Known rows, with every way that one mark hangs from another
J_511{J_353 J_968{J_720}}: [-0.207  2.560 -2.461  0.468  1.493  1.393  0.260 -0.063  1.653 -0.364
  1.719 -1.527 -0.095  0.461 -1.354 -0.597  2.056 -3.308 -0.417 -0.503
 -0.428  0.998]
J_353{J_511{J_148} J_732}: [-1.381  2.689 -3.670 -0.579 -3.400  2.113  2.416 -2.713  0.435 -0.237
  1.693  2.135  1.301  1.116 -1.783 -1.496  2.336 -3.354  0.540  0.249
  0.433  0.123]
J_353{J_511{J_148 J_968} J_732}: [-1.382  3.418 -4.034 -0.642 -3.095  2.317  1.557 -3.532  0.960 -0.537
  1.877  1.872  0.765  0.322 -2.164 -0.837  2.155 -4.140  0.634 -0.819
 -0.001  0.743]
J_148{J_511{J_968{J_720}}}: [-0.824  0.638 -2.052 -0.059  2.124  1.481  2.011 -0.186  0.998  0.988
  1.007 -1.230  0.484 -0.329 -2.279  1.046  2.080 -3.721  0.044  1.231
 -0.001  0.927]
J_808{J_353{J_511 J_732{J_915{J_148}}}}: [-1.183  0.313 -1.784 -1.056 -4.306  2.144  3.309 -0.934 -1.663  0.143
  3.459  1.472  2.051  0.817 -2.023 -1.384  0.580 -2.940 -0.233 -0.131
 -0.635  0.686]
J_720{J_808}: [-0.126  0.763 -2.086 -0.278 -1.455  0.715  1.799 -1.042 -0.432 -0.206
  3.244  1.001  1.410  2.216 -0.155 -0.577  1.324 -1.345 -0.043  0.413
 -0.574  0.573]
J_915{J_148}: [ 0.221  0.213 -1.801  0.556  0.086  1.541  2.733  0.208 -0.208  0.606
  2.764  0.550  1.271  1.168 -0.684 -0.111  1.256 -1.216 -0.605  1.222
 -1.287  1.338]
J_353{J_511}: [-0.954  1.620 -2.581  0.088 -1.480  1.511  2.051 -0.943  0.031 -0.180
  2.704  0.889  0.629  1.633 -1.384 -1.096  1.703 -2.180 -0.287  0.694
 -0.148  0.828]
J_808{J_353}: [-1.197  0.154 -1.844  0.229 -1.529  0.725  3.986 -0.256 -0.686  0.458
  2.528  0.827  1.030  0.645 -1.447 -0.786  1.401 -2.141  0.029  1.373
  0.677  0.344]
J_732{J_915{J_148{J_511{J_968{J_720}}}}}: [-0.292 -0.803 -1.565 -0.967  1.977  1.566  1.805  1.142  0.175  0.760
  1.758 -1.428  1.100 -0.654 -2.478  0.844  1.428 -3.614  0.046  1.027
 -2.027  1.301]
J_968{J_720{J_808{J_353{J_732{J_915}}}}}: [-1.249 -0.193 -1.176 -1.736 -3.688  0.771  2.212 -0.928 -1.410 -0.053
  3.126  1.158  3.140  1.266 -1.807 -1.815  1.206 -3.522  0.920 -0.304
 -0.368 -0.724]
J_968{J_720{J_808{J_353} J_915{J_148}}}: [ 1.135 -1.748 -0.651  0.155 -0.947  0.469  1.457  0.290 -1.765  1.224
  3.576  0.430  2.737  1.420 -1.343 -0.372 -0.471 -1.180 -0.819 -0.380
 -2.011 -0.575]
J_968{J_720{J_808 J_915{J_148{J_511}}}}: [ 1.490 -1.553 -0.956 -0.118  1.467  0.870  1.102  0.557 -0.859  1.579
  2.370 -0.653  1.730  1.943 -1.157  1.059  0.194 -1.246 -1.439  0.880
 -1.588  0.041]
J_732{J_915{J_148{J_511}}}: [-0.296 -1.060 -1.713 -1.040  0.662  1.303  3.478  1.217 -0.697  0.702
  2.009 -0.420  0.658  0.766 -1.477  0.553  1.478 -2.218 -0.616  2.448
 -0.920  1.415]
J_720{J_808{J_353}}: [-0.634 -0.093 -1.910 -0.179 -2.635  0.438  3.062 -0.898 -1.362  0.268
  3.574  1.221  1.709  1.460 -0.751 -0.890  0.761 -1.634  0.253  0.544
 -0.030  0.021]
J_511{J_148 J_353{J_732{J_915}} J_968}: [-1.140  3.411 -3.829 -1.690 -2.220  1.464  1.398 -1.900  1.193 -1.386
  1.199  0.458 -0.248  0.554 -1.433 -1.403  2.427 -4.448  0.209 -0.678
 -0.091  0.941]
J_720{J_808{J_353{J_732}} J_915{J_148}}: [ 0.544 -0.149 -1.218 -0.307 -3.550  1.001  2.606 -1.881 -1.820  0.680
  3.758  1.827  2.314  2.328 -0.281  0.117 -0.529 -1.143 -1.780 -0.640
 -0.492  0.187]
J_148{J_511{J_353 J_968}}: [-0.601  2.535 -3.006  0.139  1.486  1.538  2.010 -0.659  1.414  0.102
  1.249 -1.684 -1.628  0.569 -0.868  1.143  1.913 -3.059 -1.413  0.935
  1.029  1.810]
J_353{J_511{J_148 J_968} J_732{J_915}}: [-1.912  2.799 -3.791 -1.955 -3.789  1.825  1.398 -2.821  0.357 -1.242
  1.985  1.823  0.792  0.377 -2.490 -1.447  2.225 -4.694  1.017 -0.888
 -0.713  0.814]
J_720{J_808{J_353{J_511}} J_915{J_148}}: [ 0.772 -0.604 -1.530  0.064 -3.089  0.902  1.546 -1.097 -2.273  0.483
  4.438  1.383  1.764  2.186 -1.027 -0.557 -1.043 -0.755 -1.415 -0.942
 -1.398  0.143]
J_732{J_915}: [-1.108  0.396 -1.801 -1.165 -1.007  0.505  2.605  0.279 -0.396 -0.600
  2.305  0.597  0.719  1.438 -1.318 -1.281  2.048 -2.419 -0.015  1.373
 -0.664  0.914]
J_720{J_808{J_353{J_732}} J_915}: [-0.373  0.765 -1.578 -0.754 -3.955  0.569  2.615 -2.424 -1.484  0.356
  3.193  1.938  1.651  2.653 -0.468 -0.418  0.193 -1.808 -1.336 -0.527
  0.773 -0.181]

Rows
[-0.663  3.547 -3.578 -0.160 -0.531  1.923  0.673 -1.799  2.041 -0.349
  0.759 -0.206  0.561 -0.137 -1.887 -1.010  2.655 -4.585  0.474 -0.857
  0.042  0.211]	J_511{J_148 J_353{J_732} J_968{J_720}}
[-0.754  0.169 -1.944 -1.392 -0.855  2.037  3.759 -0.131 -0.530  0.756
  1.748  0.326  1.173  1.108 -1.278  0.685  1.565 -2.891 -0.866  1.933
 -0.096  1.326]	J_353{J_732{J_915{J_148{J_511}}}}
[-0.294  1.489 -3.004 -0.293 -0.336  1.083 -0.178 -1.597  0.602 -0.218
  1.518  0.503  0.664  0.303 -2.981 -1.005  1.417 -3.626  0.138 -1.029
 -1.615 -0.160]	J_353{J_511{J_148 J_968{J_720{J_915}}}}
[-0.783  4.131 -3.131 -0.050 -1.156  2.006  1.414 -2.298  1.640 -0.772
  1.967 -0.067 -0.462  1.394 -0.412  0.058  1.887 -3.358 -1.354 -0.770
  0.982  1.659]	J_511{J_353{J_732} J_968}
[-0.204  0.059 -2.828 -0.718 -3.973  0.211  1.680 -2.034 -1.754 -0.075
  3.154  2.155  1.331  1.662 -1.769 -1.718  0.171 -2.018  0.056 -0.562
 -0.551 -0.861]	J_720{J_808{J_353{J_511{J_148}}} J_915}
[-0.586  1.183 -2.973 -0.121  0.611  1.163  1.280 -0.748  1.145 -0.007
  1.143  0.225  1.265 -0.782 -2.563 -0.954  2.514 -3.852  1.602  0.225
 -1.348  0.055]	J_511{J_148 J_968{J_720}}
[-1.252  1.437 -3.349 -0.920 -5.616  1.573  2.550 -3.274 -1.161 -0.082
  3.012  2.765  2.273  1.130 -1.665 -1.829  1.047 -3.221  1.057 -0.543
  0.407 -0.716]	J_720{J_808{J_353{J_511{J_148} J_732}}}
[-0.587  4.180 -4.080 -0.358 -1.522  1.911  1.616 -2.593  1.759 -0.717
  1.217  0.484 -0.319  0.528 -1.029 -0.672  2.431 -3.918 -0.175 -0.636
  0.564  1.008]	J_511{J_148 J_353{J_732} J_968}
[-0.814  1.701 -3.381 -0.108 -0.491  1.670  0.408 -1.356  0.967 -0.169
  1.656  0.504  1.180 -0.609 -3.032 -1.323  2.247 -4.065  1.533 -0.571
 -1.443  0.015]	J_353{J_511{J_148 J_968{J_720}}}
[-0.606  3.734 -2.567  0.099 -0.094  2.065  0.593 -1.527  1.865 -0.210
  1.552 -0.828  0.430  0.830 -1.200 -0.265  2.186 -3.961 -0.654 -1.072
  0.346  0.934]	J_511{J_353{J_732} J_968{J_720}}
[ 0.010 -0.314 -1.427 -0.438 -2.425 -0.208  2.372 -1.033 -1.734  0.348
  3.425  1.336  1.228  2.369 -0.705 -0.593  0.032 -1.091 -1.139  0.073
 -0.152 -0.144]	J_720{J_808{J_353} J_915}
[ 0.192 -0.900 -0.917 -0.279 -1.346 -0.092  1.532 -0.339 -1.411  0.739
  2.971  0.533  2.143  1.750 -1.477 -0.904  0.224 -1.808 -0.544 -0.165
 -0.696 -0.926]	J_968{J_720{J_808{J_353} J_915}}
[-0.800  3.020 -2.630 -0.195  1.065  2.295  1.470 -1.259  1.848  0.507
  0.606 -1.642 -0.331  0.457 -1.537  0.991  2.247 -4.370 -1.013  0.148
  1.269  1.080]	J_148{J_511{J_353{J_732} J_968{J_720}}}
[-0.999  3.615 -3.209 -0.291 -0.071  2.179  2.254 -2.020  1.516  0.127
  0.966 -0.923 -1.233  1.060 -0.636  1.402  2.037 -3.644 -1.654  0.390
  1.917  1.803]	J_148{J_511{J_353{J_732} J_968}}
[-2.235  1.167 -2.080 -1.549 -4.755  1.575  3.345 -1.603 -1.307 -0.355
  2.806  1.609  1.446  1.249 -2.135 -1.805  1.289 -3.572  0.049  0.035
  0.634  0.309]	J_808{J_353{J_511 J_732{J_915}}}
[-0.315  1.946 -2.524  0.306  2.497  1.583  1.169  0.187  1.634  0.513
  0.816 -2.387 -0.812  0.058 -1.681  0.789  2.105 -3.670 -0.766  0.705
  0.423  1.062]	J_148{J_511{J_353 J_968{J_720}}}
[ 1.134 -0.538 -0.861  0.472  1.349  1.054  1.329  0.858 -0.345  0.974
  2.322  0.002  1.684  1.405 -1.498 -0.043  0.769 -1.329 -1.422  0.483
 -1.930  0.318]	J_968{J_720{J_915{J_148}}}
[ 0.017  0.839 -3.018 -0.460 -0.502  0.833  0.368 -1.430  0.628 -0.258
  2.213  0.693  1.903  0.059 -1.953 -0.939  1.806 -3.357  1.855 -0.730
 -1.880 -0.310]	J_511{J_148 J_968{J_720{J_808}}}
[-0.216  0.138 -1.881 -0.347 -3.617  0.281  1.610 -1.673 -1.930  0.017
  3.972  1.456  1.134  2.537 -1.167 -0.990 -0.283 -1.347 -1.111 -0.723
 -0.126 -0.219]	J_720{J_808{J_353{J_511}} J_915}
[-0.070  0.384 -2.316  0.275  1.535  2.001  2.861 -0.351  0.454  1.005
  2.032 -0.591  0.188  0.058 -1.315  1.968  1.170 -2.314 -0.845  1.359
 -0.673  2.011]	J_915{J_148{J_511{J_968}}}
[-0.810  2.849 -2.783 -0.208 -0.385  1.988  3.069 -1.193  1.013  0.496
  0.860 -0.650 -0.685  1.821 -0.367  0.616  2.190 -2.995 -1.772  1.504
  2.327  1.205]	J_148{J_511{J_353{J_732}}}
[-0.236  2.791 -2.545 -0.907 -1.253  2.131  1.207 -0.998  0.596 -0.807
  2.651 -0.284  0.243  1.147 -0.570 -0.140  1.209 -3.278 -1.302 -0.987
 -0.964  2.107]	J_511{J_353{J_732{J_915{J_148}}} J_968}
[ 0.750 -0.527 -1.737  0.004  1.526  1.669  0.944 -0.141  0.134  1.154
  2.611 -1.127  1.758  0.272 -1.460  1.570  0.751 -2.605 -0.070  0.173
 -1.844  0.974]	J_915{J_148{J_511{J_968{J_720{J_808}}}}}
[ 0.549  0.881 -2.391  0.619  1.712  1.954  2.797  0.780  0.419  0.992
  1.613 -1.512 -0.456  1.095 -0.430  0.983  1.374 -1.645 -1.803  1.890
  0.164  1.623]	J_915{J_148{J_511{J_353}}}
[-0.869  0.944 -2.141 -1.517 -0.622  2.207  2.941 -1.016  0.070  0.363
  1.935 -0.006  0.676  0.319 -1.541  1.457  1.353 -3.528 -0.784  0.792
 -0.527  2.032]	J_353{J_732{J_915{J_148{J_511{J_968}}}}}
[ 0.276  1.674 -2.165 -0.001  2.670  0.948  0.496  0.081  1.265  0.473
  0.693 -2.361 -1.282  1.007 -1.606  1.084  1.367 -3.206 -2.167  0.231
  0.245  0.767]	J_148{J_511{J_353 J_968{J_720{J_915}}}}
[-0.014  2.829 -2.833  0.091  0.528  2.882  2.298 -1.433  1.229  0.644
  1.565 -1.069 -0.527  0.647 -0.568  1.873  1.407 -3.032 -2.047  0.284
  0.688  2.218]	J_915{J_148{J_511{J_353{J_732} J_968}}}
[-1.346  3.028 -2.927 -1.721 -0.635  1.804  2.153 -1.312  1.004 -0.513
  1.201 -1.096 -1.059  1.030 -1.070  0.648  2.007 -4.331 -1.274  0.410
  1.187  1.774]	J_148{J_511{J_353{J_732{J_915}} J_968}}
[-0.190  2.383 -3.464  0.197  1.078  1.298  0.348 -0.449  1.732 -0.390
  0.918 -0.857  0.136 -0.419 -2.041 -1.177  2.455 -3.860  0.648 -0.293
 -0.783  0.173]	J_511{J_148 J_353 J_968{J_720}}
[-1.252  3.524 -2.813 -1.361 -1.758  1.550  1.227 -1.530  0.905 -1.358
  2.151 -0.199 -0.421  1.460 -0.705 -0.576  2.002 -3.915 -0.980 -0.862
  0.260  1.683]	J_511{J_353{J_732{J_915}} J_968}
[ 0.318  1.675 -2.723  0.537  2.024  2.054  1.946  0.031  1.018  0.636
  1.753 -1.807 -0.961  0.360 -0.609  1.711  1.216 -2.369 -1.777  0.770
 -0.231  2.167]	J_915{J_148{J_511{J_353 J_968}}}
